Each row comes from the steps of one walk. Every step used is in the known rows, and no mark comes twice. Write the walk behind each row, first mark first.
In the rows, 128 means zero.
Known rows:
r l k m e b: [108  91  98 140 137 139 126 104 154 148 147 112  91 156  66 121 116 153
 123 138 115 160 171 123 138 149 130 143 140 130 142  86 126  88 177 125
  66 109 127 104 134 115  94 141 130 166 108]
r l k m z x: [117  50 127 156 134 150 140 109  61 137 151 118 117 132 125  79  97 115
 108  95  94 162 146 111 124 117 112  87 122 117 116 147 144 183  84 124
  86 138 142 137 156 105 110 111 132 107 120]
v m z x: [159 149 128 140 130 128 130 141  54 137 135 121 160 131 171 123 121 127
 116 119  94  77 102 129 110 120 124  76 122 122 119 195 129 182  89 114
 136 125 117 144 138 149 132  98 105  95  91]
e b v m z x: [163 168 133 153 145 118 126 116  47 120 143 112 146 150 181 141 124 136
 122 127  93  52 110 138 118 128 132  60 118 119 140 180 132 180  97 108
 126 119 105 139 135 150 143 103 115 119 103]
e b v: [ 93 145 135 186 167 124 118 100 125 114 137 129 123 136 117 162 143 125
 151 149 167  78 130 151 140 137 133 101 124 121 172  76 139 109 128 128
 151 117 109 107 132 115 148 144 130 170 141]
x v b: [105 149 132  91 131 101 124 144 139 129 126 153 141 156 135 175 130 144
 135 139 124 156 112 139 136 141 146 126 117 116 111  88 120  75 171 153
 116 124 130 115 125 125 149 138 148 132 177]
k m e b p: [ 99 151 131 111  88 121 119 117 137 147 145  94 101 140  86 143 138 136
 137 156 122  91 129 142 132 159 138 131 156 126 158 143 130 104 149 127
 134 108 137  92  95 101 129 137 125 157 162]
e b v x: [136 124 150 170 156 112 114 118  86  89 131 121 121 137 161 188 135 138
 133 135 135 141 121 152 143 129 129 123 124 129 161  90 125 155 103 129
 134 136 103 127 125 147 162 154 155 164 155]
v m r: [116 118 106 159 134 148 131 127 170 110 103 136 158  50 100  77 130 111
 127 129 110  89 114 124 114 120 126 160 152 137 152 143 113 117 150 115
 182 114 115 134 119 139 131 112 111 119 126]
z m: [162 172 127 123 103 143 134 140 159 130 124 123 116 140 119 119 139 114
 113 107 158 112 120 113 123 123 121 145 133 126 151 136 131 110 103 120
 175 124 132 129 126 118 145 140 107 119 109]
b v m e: [163 191 133 168 132 131 124 130 140 136 117 148 144 161 123 179 132 136
 115 152 135 110 119 133 130 115 138 150 166 146 172 203 122  98 174 114
 153 105 123 119 117 152 117 120  99 153  85]
v m e b: [160 194  98 130 132 121 118 138 145 148 129 121 134 164 108 164 140 162
 132 164 101  73 127 142 123 150 144 132 143 135 151 132 114  86 185 112
 117  93  99 108 115 156 115 127 100 154  82]
r l k m e: [107  58 119 162 125 160 136 113 156 157 134 138 102 146  60 105 108 128
 107 125 124 218 165 106 139 119 122 169 161 139 144 144 133  96 167 126
  89 123 154 110 134  99  74 136 125 145 105]
b u: [ 85 129 127 146 142 132 120 151 124 167 110 139 111 107 102 127 139 109
 135 161 175  86 121 140 123 149 122 112 105 135 127 123 129 116 137 145
 177 119 152 110 139 154 139 149 105 127 112]
e b p: [ 87 153 121 107 105 119 119 119 130 125 141  94 123 108 103 136 141 122
 162 165 144  46 119 150 132 166 132 105 140 122 154  99 138 104 135 134
 153 110 122  96 111 122 135 152 131 149 177]
k m e: [117 110 142 161 120 142 134 134 140 171 123 139 113 162  61 140 132 135
 105 136 107 183 131 121 126 119 129 166 159 132 143 180 123 107 139 120
 138 112 150 103 107  76 106 119 100 142  98]
e b: [100 137 111 138 149 122 121 132 132 142 133 117 126 128  90 139 143 135
 150 155 136  69 127 146 128 157 131 107 118 118 137  64 126 100 127 129
 138 108 103 104 122 120 131 140 117 149 120]
k m e b: [117 132 121 143 131 127 123 125 141 169 140 116 103 169  64 149 138 156
 121 150  91 135 138 134 127 148 138 139 140 123 144 115 120  99 155 114
 110 105 123  95 109  91 121 128 109 161 106]
p b e: [114 158 128 149 142 122 134 130 134 112 120 153 113  47 101 123 125 100
 127 165 163  78 115 113 129 133 140 100 109 122 118   4 117 155 147 167
 164  96 151  95 126 116 148 133 132 132 109]
l r: [ 81  53 124 167 144 148 130 115 155 137 120 142 138  88  97  88 115 113
 128 110 170 111 141 126 123 127 119 119 141 138 135 105 149  92 149 125
 126 129 130 122 163 105 118 143 152 125 141]
z x v m e: [206 180 145  88 103 103 123 141 114 137 121 133 149 166 158 181 130 159
 104 138 122 123 112 134 133 115 137 143 149 142 121 222 112 121 159 105
 106 120 122 129 114 160 103 110 103 133  86]
m v b: [ 77 171  96 154 125 131 125 165 133 148 136 158 141 154 138 162 127 157
 131 160 116  86 114 139 111 144 146 129 116 119 106  77 125  95 141 156
 121 115 131 118 132 126 116 139 120 116 148]
m e: [135 138 142 144 128 131 129 157 139 171 125 144 143 160  76 164 135 137
 140 158 148 144 122 136 127 126 132 153 157 129 140 172 122 101 175 123
 140 113 128 108 118 115 109 121 102 141  90]
x v m z: [159 196 137 138 147 119 127 130 119 161 116 138 155 132 197 107 126 131
 126 128  99  43 120 133 107 123 127 107 116 126  97 181 131 159 118 117
 138 131 108 136 133 143 145 101 119  85  86]
x v: [127 135 169  97 132 102 126 130 131 136 119 139 137 127 144 146 140 131
 128 130 161 122 123 144 140 129 125 130 118 125  89 117 130 123 110 126
 128 140 122 116 123 112 121 134 131 120 134]
r l: [ 89  88  98 136 148 154 136 131 142 115 131 135 135 104  92 111 126 103
 135 140 170 149 146 129 132 126 114 133 131 129 130  74 135 106 115 152
 124 125 133 122 160 131 112 149 140 135 120]
m e b: [130 155 120 133 137 120 120 140 141 162 141 122 125 166  79 168 141 160
 148 168 129 107 132 147 129 154 142 133 137 122 141 114 120  90 187 119
 113 102 104 101 115 124 119 126 109 157  98]
k m: [ 77  82 135 171 129 150 136 116 131 146 118 134 108 116  74 102 137 110
  96 113 112 145 131 120 125 123 117 138 136 126 140 109 131 125  58 131
 167 119 152 109 115  58 110 135 112 129 132]
v x z m r l: [150  80 111  84 120 141 137 124 166  77 126 111 126  95 128  82 126 102
 134  88 120 224 150 111 130 104 112 174 130 134 125 125 118 148 116 132
 115 157 130 166 145 144 156 132 162 133 144]
p b v m r l: [108 103  82 162 146 157 136 106 176  82 115 136 125  35 113  87 116  97
 124 127 130 121 146 106 128 118 125 154 135 135 159  99 120 135 155 160
 130 115 127 131 171 153 144 136 154 158 134]
x z m r l k: [115  29  94 108 133 160 139  98 185  94 128 118 120  78  97  44 103 100
 152  96 175 198 173  98 141 119 109 154 134 138 133  97 139 109 171 131
  97 149 132 157 158 151  99 133 157 124 139]
z x v m: [188 165 133  83 112 101 123 122  97 102 114 124 154 125 195 154 134 141
  98 117 124  75 106 134 135 117 127 111 125 141 115 163 119 139  91 111
 126 125 117 137 124 168 110 121 113 116 111]
z x v m r l: [136  83 101  99 122 135 133 112 141  76 126 124 145  76 131  86 113 113
 112 107 108 153 140 123 131 109 120 145 134 137 117 126 117 133 125 128
  94 132 124 144 154 157 126 121 150 131 139]

Which walk is each row?
[159 137 181  88 127  89 128 130  65 135 136 123 145 149 181 142 126 140
 124 116 121 123 112 142 130 122 127  90 106 113  74 170 135 180  93 115
  98 151 120 136 132 118 140 104 137  98 119]	m z x v
[ 53  11 121 181 136 165 139  99 177 126 114 137 112  51  41  30 112 104
 116 103 116 179 149 106 127 121 117 167 152 128 146 107 127 118 142 118
 151 129 143 124 120  74 109 122 125 129 163]	l k m r
[158 115 174  72 113  90 126 128  80 110 129 123 142 139 161 161 134 139
 120 120 144 142 112 142 144 122 125 103 116 121  93 137 128 149  85 119
 106 146 126 127 123 120 120 122 130 121 139]	z x v
[123 136 142  69 118  83 124 147  96 110 136 142 147 165 144 187 127 152
 120 133 106 170 104 139 140 137 145 104 114 113 111 112 118  98 152 149
  97 131 133 124 133 132 149 132 148 130 183]	z x v b
[ 93 157 128  99 133  98 113 152 135 155 111 154 109 142 127 158 132 136
 126 157 133 123 117 143 130 156 142 113  92 128 106 114 119  86 184 162
 133 128 152 109 141 164 163 151 134 129 160]	x v b u
[199 183 129  71 111 105 119 142 138 136 136  96 112 192 138 181 146 165
 142 128 105 163 128 133 133 138 140 148 128 130 137 154 115 122 161 106
  99 126 103 136 105 152 145 123 125 154 104]	v x z m e b
[ 91  32  87 141 130 171 138 104 191  99 130 131 115  69  79  39  95 100
 131 105 176 177 174  98 139 127 110 164 143 136 148  85 141  92 187 132
 102 133 132 139 165 146 101 148 151 127 138]	z m r l k
[185 169 139  68 106 126 137 137 153 126 115 109 127 151 148 130 153 111
 140  95 144 142 121 112 128 117 121 135 121 130 131 163 134 127  86 115
 172 147 131 159 116 127 138 124 109 113 119]	x z m
[131 115 149 142 137 127 132 146  47 147 146 121 156 136 140 124 121 122
 133 126 112 105 106 134 113 123 123  74 119 110 114 181 135 186  89 116
 130 132 122 137 139 116 136  99 110 100 102]	m z x
[168 116 161 104 149 101 125 131  95  98 121 109 137 112 184 185 148 117
 165 126 132 167 116 130 145 117 130 119 110 130 128 130 128 199  92 150
 139 164 119 162 124 147 157 131 156 149 149]	p b v x z
[124  95 150 152 128 131 136 129  44 149 144 118 124 142 126 104 119 119
 111 105  84 133 115 124 115 118 120  82 121 111 116 179 137 195  53 116
 128 134 140 128 131  86 129  98 110 104 115]	k m z x
[167 170 130 139  97 134 122 161 109 114 130 125 121 146 207 155 131 158
  99 114 135 118 120 131 114 117 123 163 120 137 105 126 124 178  59 117
 122 144 120 146 121 156 135 145 133 106 107]	z m v x
[139 196 130 209 166 143 129 119 110 148 125 144 150 128 178 116 125 113
 135 131 107  38 117 131 107 122 127 100 125 127 145 178 137 159 122 121
 171 118 111 132 139 140 155 109 112 104  87]	b v m z
[125 154 143  84 127  89 124 148  83 130 142 143 145 176 161 168 119 153
 125 129  91 159 105 138 128 134 145  92 107 108  95 138 122 122 153 143
  91 133 126 127 131 126 158 116 146 112 165]	m z x v b
[111  64 143 160 131 139 136 117  54 146 148 119 121 134 124  86 107 119
 108 101 101 149 128 114 122 122 117  81 124 116 118 164 141 186  85 112
 107 138 139 136 140  98 113 104 119  98 121]	l k m z x
[ 74  30  89 149 151 161 134 110 152 111 131 140 127  89  88  77  98 104
 142 131 202 153 170 114 144 136 109 134 135 136 138  60 146  93 166 146
  94 134 130 127 168 149  74 161 145 130 129]	r l k
[154 117 180  99 123  99 131 117  65 140 140 119 121 152 176 125 124 137
 105  97  97 143 120 134 130 117 124  96 106 114  78 170 133 189  65 112
  95 151 133 129 122  89 130  99 132 101 129]	k m z x v
[168 199 126 106  94 135 130 152 146 143 126 120 121 163 196 130 146 144
 138 119 145  66 128 123 110 119 127 142 105 132  87 143 139 155  51 111
 136 148 127 156 121 133 104 116 102  90  98]	x z m v
[ 80  81 129 203 154 161 136 111 121 180 131 136 110 123 109  50 106 112
 123 107 106 126 150 109 112 129 116 114 124 117 122 136 148 156 111 123
 133 131 138 122 135  79 115 113 125  93 109]	l k m z
[130 214 113 100 115 114 131 137 145 106 122 158 121 156 171 142 129 130
 126 146 133 102 114 126 119 119 150 109  96 129  91  37 122 117 133 141
 132 118 154 130 106 133 145 118 127 100 139]	x z m v b e
[115 161 138  93 132  93 116 154  89 162 121 144 112 156 158 152 123 142
 126 146 108 122 111 142 123 152 142  83  81 119  92 147 124 129 171 151
 111 134 152 120 148 164 175 129 139 113 149]	m z x v b u
[ 57  12 102 169 136 172 137  89 151 126 131 134  92  98  75  61 104 100
  99 101 142 182 173 101 141 125 108 144 136 137 141  74 145 106 103 138
 107 130 156 118 148  92  74 152 140 132 139]	r l k m
[143 185 115 177 155 145 130 139 115 162 120 140 153 119 167  95 125 118
 128 135 100  37 115 127  98 128 126 105 124 126 125 176 131 159 119 119
 165 117 111 132 132 143 141 106 105  89  71]	v m z
[122 113 136 172 114 136 123 144  93 128 128 128 112 129 178 146 126 154
  93 118 106 138 125 135 118 117 123 160 121 136  98 111 123 189  34 122
 115 143 133 135 114 119 110 144 129 112 122]	k m v x
[211 175 152  84 110 113 131 133 131  90 119 103 107 126 189 166 148 120
 129  88 137 169 120 104 136 112 127 139 112 130 141 153 127 180  90 137
 151 149 129 161 125 148 180 136 146 135 135]	p b v x z m
[142 128 127 123 128 129 128 121 173 108 105 138 153  64 132  84 131 123
 121 119 106 103 117 127 121 116 130 162 141 135 123 150 110 121 144 111
 156 130 114 135 114 140 138 111 125 120 137]	x v m r
[ 71 150 116 103  96 120 122 142 129 122 135 126 139 120 104 152 131 116
 153 162 132  97 107 140 130 155 141 116 149 120 159 118 131  76 164 160
 163 112 146 101 111 122 151 153 144 139 211]	v b p
[184 192 125  80 114 112 124 139 154 151 139 100 114 192 115 164 149 158
 153 135 116 130 132 132 128 144 140 138 127 125 137 150 120 100 170 107
 112 116 109 130 107 133 134 118 109 151  96]	x z m e b
[ 87 158 117 142 145 115 128 132 138 104 122 176 136 118  97 139 121 109
 121 165 147 128 108 135 128 128 148  96 117 122 129   4 115  85 172 158
 157 100 151  99 114 117 153 134 133 125 154]	v b e
[110 164 125 104  95 117 115 129 134 144 142  98 123 139  95 157 142 137
 156 173 145  74 121 151 134 163 139 124 155 125 154 137 131  95 180 127
 134 107 125  93 105 125 129 141 122 157 155]	m e b p
[152 117 135  97 109 137 141 133 184 109 113 116 133  90 104  76 143 104
 145  94 127 165 122 110 120 110 123 162 136 125 137 166 119 134 130 108
 176 143 126 159 110 110 153 103 118 120 141]	x z m r
[104  74 132 167 121 150 130 121 150 166 128 140 104 146  56 114 114 136
 104 128 126 190 150 111 135 124 125 166 163 137 145 160 132  97 165 116
 114 118 150 110 115  90  79 126 109 140 107]	l k m e
[102  41  93 120 141 152 131  89 182  94 123 138 131  59 114  51  96 113
 132 114 168 150 171 109 145 125 112 156 137 144 124  87 136 101 186 131
  83 136 123 139 162 172  85 142 160 126 138]	x v m r l k
[ 68   4  95 156 152 170 136 102 174 104 132 138 129  56  64  45  94 101
 145 123 183 173 174 110 141 130 111 152 142 133 138  68 137  94 190 140
  96 134 129 133 164 141  88 145 155 133 140]	m r l k
[116 162 144 183 161 116 120 110 131 131 141 130 113 172 100 190 140 141
 146 160 157 108 133 150 142 134 140 120 139 125 175 114 133 100 171 122
 133 111 111 102 122 116 140 132 123 178 125]	m e b v
[204 167 156  84 112 115 129 126 123  91 120 107 121 160 192 161 148 119
 129  88 137 177 119 120 139 104 122 139 120 137 146 169 133 158  71 115
 156 159 127 169 113 144 167 132 139 127 139]	b v x z m
[148 112 149 102 122 115 125 142  96 123 121 111 128 143 198 151 149 139
 137 113 110 152 126 138 123 111 123 139 109 137  84 140 127 198  24 121
 117 171 129 168 107 127 106 120 133 108 135]	k m v x z
[102  87  82 142 140 161 137 119 175  93 119 134 146  58  98  67 117  99
 123 123 120 135 143 117 123 115 118 159 144 139 142 107 118 110 142 138
 131 120 123 137 152 151 126 132 140 133 124]	v m r l
[152 125 145  94 127 113 124 156  91 117 123 115 148 140 205 164 148 139
 158 127 135 138 119 146 125 115 123 133 107 137  82 134 129 192  56 122
 118 173 116 169 106 151 108 123 133 106 126]	m v x z
[ 73  53 102 144 147 157 139 124 170 104 126 137 136  66  68  71 120  95
 143 127 144 169 147 123 127 118 115 157 141 126 132  91 122 116 148 145
 124 132 129 129 155 121 128 133 149 138 135]	m r l
[213 183 166  96 104 111 127 139 135 125 124 120 127 194 158 189 142 141
 125 112 136 205 122 121 139 102 133 165 146 139 150 224 123 134 146 106
 130 146 131 152 105 142 150 118 123 144 108]	b v x z m e
[ 65 155  95 163 116 138 127 149 134 151 135 155 118 157 124 145 130 156
 108 141  88 113 122 128 110 138 145 138 116 121 112  79 125  98 106 153
 120 115 149 114 123  95 113 137 120 116 157]	k m v b
[172 181 128 103 127 114 123 123 143 119 109 137 151 116 184 140 137 132
 104 126 128  60 116 134 131 125 127 131 127 143 117 144 119 110 107 116
 146 121 114 132 118 165 119 131 115 115 111]	x v m
[108 168 152  69  90  93 122 137  87 120 147 112 140 146 165 157 122 133
 144 141 115 112 102 144 130 148 143  91 129 111 116 163 136 127 154 146
 117 129 143 115 119 128 164 126 155 117 217]	m z x v b p
[212 176 145  72 115 108 125 121 127  87 128  95 111 167 190 167 150 128
 139  91 130 161 125 124 138 116 127 131 111 133 148 145 127 152  86 111
 141 153 113 162 114 152 170 135 143 138 141]	e b v x z m
